In the rows, zero is written as 128.
Known rows, with every way that one mark hangs from another
{magut zimime}: [143 133 144 164 118  94  96 101 149 104 119 157  85 101 156 128 115 119
 136  56 103 106 140 166  90 168 172 132 149  84 107  92 129  95 123 151
 114  76 116 143 108 113 120 126 116 159]
{zodun zini}: [166  97 107 130  94 128  78 119 133 111 119 133  87 153 143  84 143 107
 117  80 111 132 143 200  90 136 149 133 154  78 109 132 140 124 102 173
 118  97  86 105 122 140 123 109  91 175]
{zodun {zini kipog {pelo foduka selokit}}}: [139  91  35 115 110 128 119 114 136 175 178 133 134 230 164 152 137  84
  69 134 164 178 124 180 129 129 132 137  87 141 154 130 158 162 142 120
  77 158 109  90 138 156 147 105  98 136]
{pelo foduka {pomam {numav {madeg tuge}}} selokit}: [113 108 147  70 152 111 122 161 104 156 188 140 192 115 110 141 155 139
 136 162 163 162 125  40 140  82 130 162 114 125  76 160  81 224 111 137
 129 147 190 162 155 123 136 165 159 119]
{belu {topamef vitas}}: [135 137 130 181 126 136  97 149 127 113 116 144  85  92 128  88 130 129
 118  59  83 110 132 183  65 136 213 142 164 101  79 168 154  81 127 173
 112 115 108 118  98 138 111 188 100 128]
{madeg {tuge {pomam numav}}}: [134 144 142 100 147 129 137 158 126  91 111 103  60  61 148 101 149 171
 133 113 104  69 119  84  85 119 131 120 150  97 110 113 152 108 104 187
 173  93 125  99  92 106 145 139 136 157]
{topamef foduka {vitas lufako}}: [103 163 160 171 166 148 114 160 182  97 138 166 110 124  98 150 157 137
 135  95  56 160 189 180 103 147 182 124 167  86 107 185 145  59  93 144
  71 137 163 162  73 174 153 154 127 138]
{lufako vitas}: [172 125 147 174 108 143 104 125 124  72 139 104 119  90 125  89 184 138
 117  82 124  83 143 180  84 179 165 123 151  75 116 132 126  90 114 163
 152 148 126 147  94 130 130 158 125 155]
{topamef foduka vitas}: [134 155 160 175 168 148 113 170 177  92 128 157 108 127 125 130 161 132
 154  62  96 149 161 154 104 138 201 123 138  72 112 170 143  73 116 184
  78 137 156 150 110 165 128 156 118 124]
{kipog {zini zodun}}: [150 123 129 151 101 153 130  71 109  93  76 124 104 179 114  79 139  95
 104 100 138  90 126 167 103 136 141 178 151  93 146  94 136 106  79 117
 103 115  86 115 117 135 134 101  96 167]
{kipog {zini {pelo foduka pomam} zodun}}: [101 128 126 147 132 165 161  74 150 110 103 136 201 206 105 143 125  77
 115 134 138 155 115 161 148 125  94 145 135 133 161 103 119 104 150  59
  90 158 129 117 137 125 118  82 104 107]
{zimime {magut {numav {madeg {tuge {pomam {pelo foduka}}}}}}}: [115 156 121 119 161  93  63 154 143  80 103  96 158 104 137 160 108  97
 172 181 102 134 109 111 189  88  78  74 130 135 160 102 146 133  83 145
 194  92 174 120 123 109 102 135 146 141]
{magut {numav {madeg {tuge {pomam pelo}}}} zimime}: [106 162 109 135 125  84 112 123 137 102  88 110  77  79 135 163  63 121
 166 130  87  82 113  83 163  99  92  80 123 123 143 116 171 113 122 151
 180  30 154 125  89  94 111 122 132 153]
{zini {pelo selokit}}: [166 109 155 159  83 148 140 118 105 150 123 135 127 125 120 106 122 155
  70 119 157 136 111 163 113 138 182 129 112 123 131 133 160 112 160 125
 131 162  93 144 118 121 146 125 115 112]
{zini kipog {pelo pomam selokit}}: [147 146 120 130 114 140 167 138 172 187 142 143 125 155 143 113 119 129
  80 135 171 114 101 147 153 141 138 156 118 137 142 148 123 138 174  84
 103 178  98 109 122 119 121 119 115  95]
{selokit {pelo foduka {pomam numav}}}: [112 119 150 103 166 134 130 151 119 153 162 159 152 110 112 147 151 162
 200 121  94 188 182 113 135 142 111 106 131 160 112 146  58 111 169 108
 134 174 119 157 168 139 124 137 159 101]
{pelo selokit}: [166 118 154 142  94 128 106 147 110 131 137 152 115 139 123  81 149 158
  85  96 146 126 125 155 109 140 205 162 131  85 106 129 135 136 113 146
 128 151 103 149 126 128 134 139 126 133]
{zimime {magut {numav {madeg {tuge {pomam {pelo selokit}}}}}}}: [144 157 145 112 112  98  63 180  95 117  87 105 139 118 125 131  96 127
 123 195 136 101  79  97 199  70 120 107 124 125 174 131 172 163  82 155
 212 110 137 130 108 113 128 149 133 135]
{belu {topamef foduka {vitas lufako}}}: [ 75 150 148 176 150 143  94 154 157 118 140 172 104  96 106 159 134 149
 121 107  47 145 167 176  90 131 199 145 183 119  92 186 170  53  98 150
  62 115 141 160  67 174 137 184 127 128]
{numav {madeg {tuge pomam}}}: [156 136 152 116 106 119 127 142 192  92  97 103 110  64 107 101 129 117
 111 127 145 101  90 103 128  94 110 121 144  77  83 142 157 144  90 174
 157  63 154 105  95  65 114 128 130 171]
{kipog {zini {pelo pomam selokit} zodun}}: [132 127 151 139  85 170 164  99  98 148  88 141 180 221  94 109 110 110
  69 147 175 128  87 153 158 108 138 181 128 122 171 130 144 132 149  72
 106 178  88 130 118 126 138  96  91  96]
{kipog {zini {pelo foduka {pomam numav}} zodun}}: [ 84 120 123 122 150 162 173  75  88 122 123 125 179 195 132 147 129 111
 145 150 125 136 141 121 127 121  85 147 129 163 168  93  98 110 143  76
 108 155 120 124 145 162 139  94 117  97]
{zimime {magut {numav {madeg {tuge pomam}}}}}: [137 164 157 118 124 102  62 135 158  85  80 105 125  96 148 125 110  99
 144 161 118  82  97 106 148  78 115  91 161  91 137 132 142 147  58 170
 199  63 144  90  78 109 102 146 126 175]
{pomam {numav madeg} {pelo foduka selokit}}: [125  87 123 106 127  98 125 154  40 144 180 119 160 130 117 127 140 174
 129 162 160 167 146  89 149 128 144 143  89 163 120 115 115 180 112 130
 134 151 151 192 194 158 147 155 174  97]
{kipog {zini {pelo foduka {pomam numav} selokit} zodun}}: [ 87 115 126 110 133 152 167  99  52 152 141 148 209 236 119 150 132 130
 104 171 159 153 127  97 153 113 119 179 117 156 179 108 110 149 146  71
 101 190 121 140 150 170 156 107 123  75]
{madeg tuge}: [166 121 143 139 127 152 113 117 145 111 107 110  72  46 125  96 154 125
 121  91 107  98 123 143  72 129 148 123 141  96  89 128 141 110 112 167
 136 115 121 118 109  82 131 138 111 182]
{pelo pomam}: [148 141 171 139 130 131 123 148 177 117 120 156 123 109 119  86 142 135
 142  80 112 122 129 161 124 150 148 140 171  78  92 136  87 110 133 125
 126 138 113 130 127 113  98 127 131 128]
{tuge {pomam {pelo selokit}}}: [159 145 145 137 111 111 135 197 119 114 114 143 110 136 110  87 122 182
  88 116 131 124  98 140 169 138 158 146 127  96 152 108 184 105 135 139
 159 152 103 154 125 106 132 121 137  90]
{magut {numav {madeg tuge}} zimime}: [117 132 118 135 109  94  86  73 124 126 108 116  79  81 143 158  92  89
 163 106 102  87 136  93 104 100 134  99 131 108 102 134 124 144  99 151
 151  30 159 119  88 113 112 141 120 199]
{magut numav zimime}: [112 144 116 163 119  96  90  85 113 111 115 160  75 128 170 139  98 123
 168  67  76  93 163 145 100 158 164 110 151  94 133  98 114  85 117 133
 144  69 120 123  86 150 111 124 126 161]
{zini kipog {pelo foduka selokit} zodun}: [125 105  83 150 111 163 168  74 119 157 136 145 155 198 118 154 120 101
  61 142 184 152 117 140 104 169 139 150  77 169 159 106 144 150 158  75
  70 185 122 112 140 139 149 102 117 112]

Rows
[ 86 104 129 113 126 146 171  67  93 133 131 109 204 192 111 152 120 100
 138 181 172 143 132  95 152 102  71 152 124 173 148 117  87 157 129  74
 104 124 145 131 159 157 125 106 126 107] | {kipog {zini {pelo foduka {pomam {numav madeg}}} zodun}}
[141 145 142 134 121 141 151 105 163 126 106 111 130 144 136 103 129 108
 113 119 124 109 109 180 167 109 117 141 156 112 149 123 125  79 145  96
 118 137  94 113 117 115 117 105  92 118] | {kipog {zini {pelo pomam}}}
[147 139 151 124 119 118  52 101 118 111  91  94 116  76 147 123 122  87
 157 154 119  89 124 124 118  90 132  98 151 116 123 138 120 155  64 162
 179  72 138 105 102 120 110 156 118 196] | {zimime {magut {numav {madeg tuge}}}}
[128 104  80  82 103 120 149 107 141 185 148  90 100 164 169 130 112 102
 135 164 166 106 130 129 137 116  69 127 130 174 128 170 101 181 138 129
 103  86 102  80 144 163 121 116 103 135] | {zodun {zini kipog {pelo {pomam {numav madeg}}}}}
[141 138 134  96 137 123 139 198  63 127 117 108  77  79 132 105 131 204
 111 149 114  95 106  71 135 110 135 136 110 133 148 115 181 131 124 177
 181 148 116 141 125 111 165 145 143 108] | {madeg {tuge {pomam numav {pelo selokit}}}}
[115 116  54 115 143 131 133 114 203 153 163 132 139 198 160 155 128  66
 121 125 133 168 132 189 137 138  79 118 125 136 142 138 113 134 166  96
  73 142 120  74 142 135 110  92  99 126] | {zodun {zini kipog {pelo foduka pomam}}}
[137 164 144 128 132 104  70 151 131  90  67  81 112  77 138 127  97 113
 159 174 103  82  91 114 179  89  90  74 141 132 161 120 162 125  82 159
 212  74 137 111 109 101 114 136 132 151] | {zimime {magut {numav {madeg {tuge {pomam pelo}}}}}}
[111 134 107 105 180 121 139 174 117  85 139 100  96  62 143 139 151 174
 156 137  79 120 133  84 121 123  89 103 115 144 138  81 156  96 121 165
 167 126 148 131 142 110 146 135 153 118] | {madeg {tuge {pomam numav {pelo foduka}}}}
[121 129 151 120 145 115 111 173 151 130 180 193 200 174 107 117 155 133
 112 107 135 190 126 134 154 131 172 168 136  77  99 135  86 157 133 106
 107 190 158 163 147 123 111 134 152  93] | {pelo foduka pomam selokit}
[114 119 171 142 111 173 181  89  84 137  88 134 133 115 113 122 109 159
 140 136 130 100 132 114  77 164 109 114 139 171 144 123 106 110 175 104
 128 147  95 126 134 148 129 114 128  97] | {zini {pelo {pomam numav}} zodun}
[119 126 119 114 111 170 193 108  80 192 118 141 127 174 132 128 109 153
  94 162 184  89 117  87 107 160 120 163 109 187 167 133 109 164 167  82
 101 181  89 106 136 164 150 112 125  90] | {zini kipog {pelo {pomam numav} selokit} zodun}
[124 102 116 113 150 113 125 165  40 136 174 137 134 129 137 122 155 189
 133 134 123 161 157 115 124 150 158 146  95 155 143  89 122 133 126 132
 137 180 129 183 182 162 158 146 159  87] | {pomam numav {pelo foduka selokit}}
[104 125 147  94 162 106 121 174  96 140 191 179 184 162 139 123 161 173
 139 125 133 168 150  91 136 135 169 167 134 107 107 125  71 166 124 119
 122 188 146 163 157 161 131 147 170  82] | {pelo foduka {pomam numav} selokit}
[126  96 109 110 162 123 130 126  84 122 149  72 112  42 125 138 147 145
 167 158 118 136 150  81 116 111  94 106  92 175 102 116 124 152 111 155
 143 109 166 161 180 121 146 151 147 147] | {pomam {numav {madeg tuge}} {pelo foduka}}
[140 134 163 106 114  94 140 147 132  98 126 114 109 101 138  89 129 166
 133 129 152  93 127  84 127 125 129 133 152  99  96 122 124 143  82 171
 158  69 130 124 121 131 114 140 154 131] | {tuge {pomam {numav madeg}}}
[162 139 142 125 116 122 137 157 168  99  87  83  90  48  96 105 115 133
 122 142 130 100  89 107 156  99  95 104 127 118 111 135 177 123 115 162
 168  80 142 128 124  61 123 125 131 148] | {numav {madeg {tuge {pomam pelo}}}}
[114 105 151  82 158 132 128 135 129 172 155 121 160  59  83 169 141 130
 196 158 123 181 157  65 142  93  81 101 113 175  82 185  71 169 150 124
 141 134 163 151 166 103 136 150 153 139] | {selokit {pelo foduka {pomam {numav {madeg tuge}}}}}
[117 111  76 165 125 166 175  51 154 134 118 126 130 159 130 151 116  83
  98 125 158 130 128 159  83 184 103 122  99 172 148  91 134 111 157  80
  71 152 119  90 141 133 135  86 116 135] | {zini kipog {pelo foduka} zodun}
[103 104  55  75 140 120 136 145 107 194 199 142 153 232 174 163 141 115
 108 160 155 166 134 127 143 121 112 149 105 163 156 143 108 183 157 110
  86 171 118 100 152 182 143 116 117  95] | {zodun {zini kipog {pelo foduka {pomam numav} selokit}}}
[143 110 120 141 135 115 113 160  94 129 158 149 148 143 110 119 148 152
 110 115 126 182 136 154 149 151 166 143  99 129 135 102 143 120 136 117
 122 186 128 178 173 126 136 131 146  97] | {pomam {pelo foduka selokit}}
[ 88 113 102 117 135 148 197  71 132 165 144 119 174 156 124 163 109 101
 138 177 188 130 136  78 122 154  62 135 104 204 131 132  73 177 148  70
  80 133 150 105 165 151 124 109 146 102] | {zini kipog {pelo foduka {pomam {numav madeg}}} zodun}
[159 108  59 133  94 141 129  87 161 152 121  99  56 161 170 116 126  83
  96 110 141 111 124 208  98 144 111 111 119 144 147 133 159 116 139 140
  91 103  72  62 116 141 129  90  77 164] | {zodun {zini kipog pelo}}
[144 115 178  85 127 144 131 133 117 178 120  99 113  36  87 139 129 147
 187 155 129 134 146  70 132  93  93 101 125 174  83 198  84 164 149 141
 156 118 122 144 147  94 137 152 138 153] | {selokit {pelo {pomam {numav {madeg tuge}}}}}
[156 147 134 136 134 138 138 173 159  93  81  99  62  49 114 103 126 155
 128 113  91  95  99 133 133 125 110 104 135 111 135 111 184  84 132 163
 172 116 119 121 109  70 132 120 122 140] | {madeg {tuge {pomam pelo}}}
[144 136 148 110 120  97 151 165 107 102 116  91  89  79 128  94 117 187
 146 145 140  94 125  93 152 131 103 115 131 144 129 112 141 119 107 158
 176  83 119 144 151 129 126 133 156 109] | {tuge {pomam {numav madeg} pelo}}
[106 125 102 138 123 162 178 101 150 169 143 168 198 214 107 159 114  99
  84 146 186 161 103 131 138 159 117 159  96 162 151 123 111 158 178  53
  70 208 133 111 142 131 127  97 130  86] | {zini kipog {pelo foduka pomam selokit} zodun}
[135 117  78 141 129 133 152 112 152 159 169 134 138 168 151 151 137 119
  71 129 170 156 119 152 135 150 149 142  88 156 141 115 139 132 155  90
  86 177 124 114 138 130 141 116 123 114] | {zini kipog {pelo foduka selokit}}
[ 79 152  91 130 154  74 106 126 147  96 124 121 128 107 137 197  74 105
 175 132  87 130 124  75 175  98  79  74 113 127 139  98 155 125 126 135
 164  49 192 132 108  95 108 119 147 140] | {magut {numav {madeg {tuge {pomam {pelo foduka}}}}} zimime}
[130 126 151 129 147 138 117 148 182 146 145 171 169 121  84 143 144 125
 177 103 102 207 161 158 153 143 119 107 134 131 103 152  77 105 176  92
 122 177 125 152 154 106 109 120 145 111] | {selokit {pelo foduka pomam}}
[117 131 127 150  96  78  94  78 126 120 121 144  99 128 153 143  84 107
 160  93 113  94 151 124 122 135 152 107 144 101 110 121 105 130 102 133
 141  35 138 138 103 143 100 132 132 164] | {magut {numav madeg} zimime}
[119 125 146 153 147 141 151 118 189 124 146 148 182 122 120 143 136 123
 140 109 117 174 130 163 136 144 121 102 136 126 117 124 104  94 182  89
 118 162 141 135 137 113 101 111 132  93] | {zini {pelo foduka pomam}}
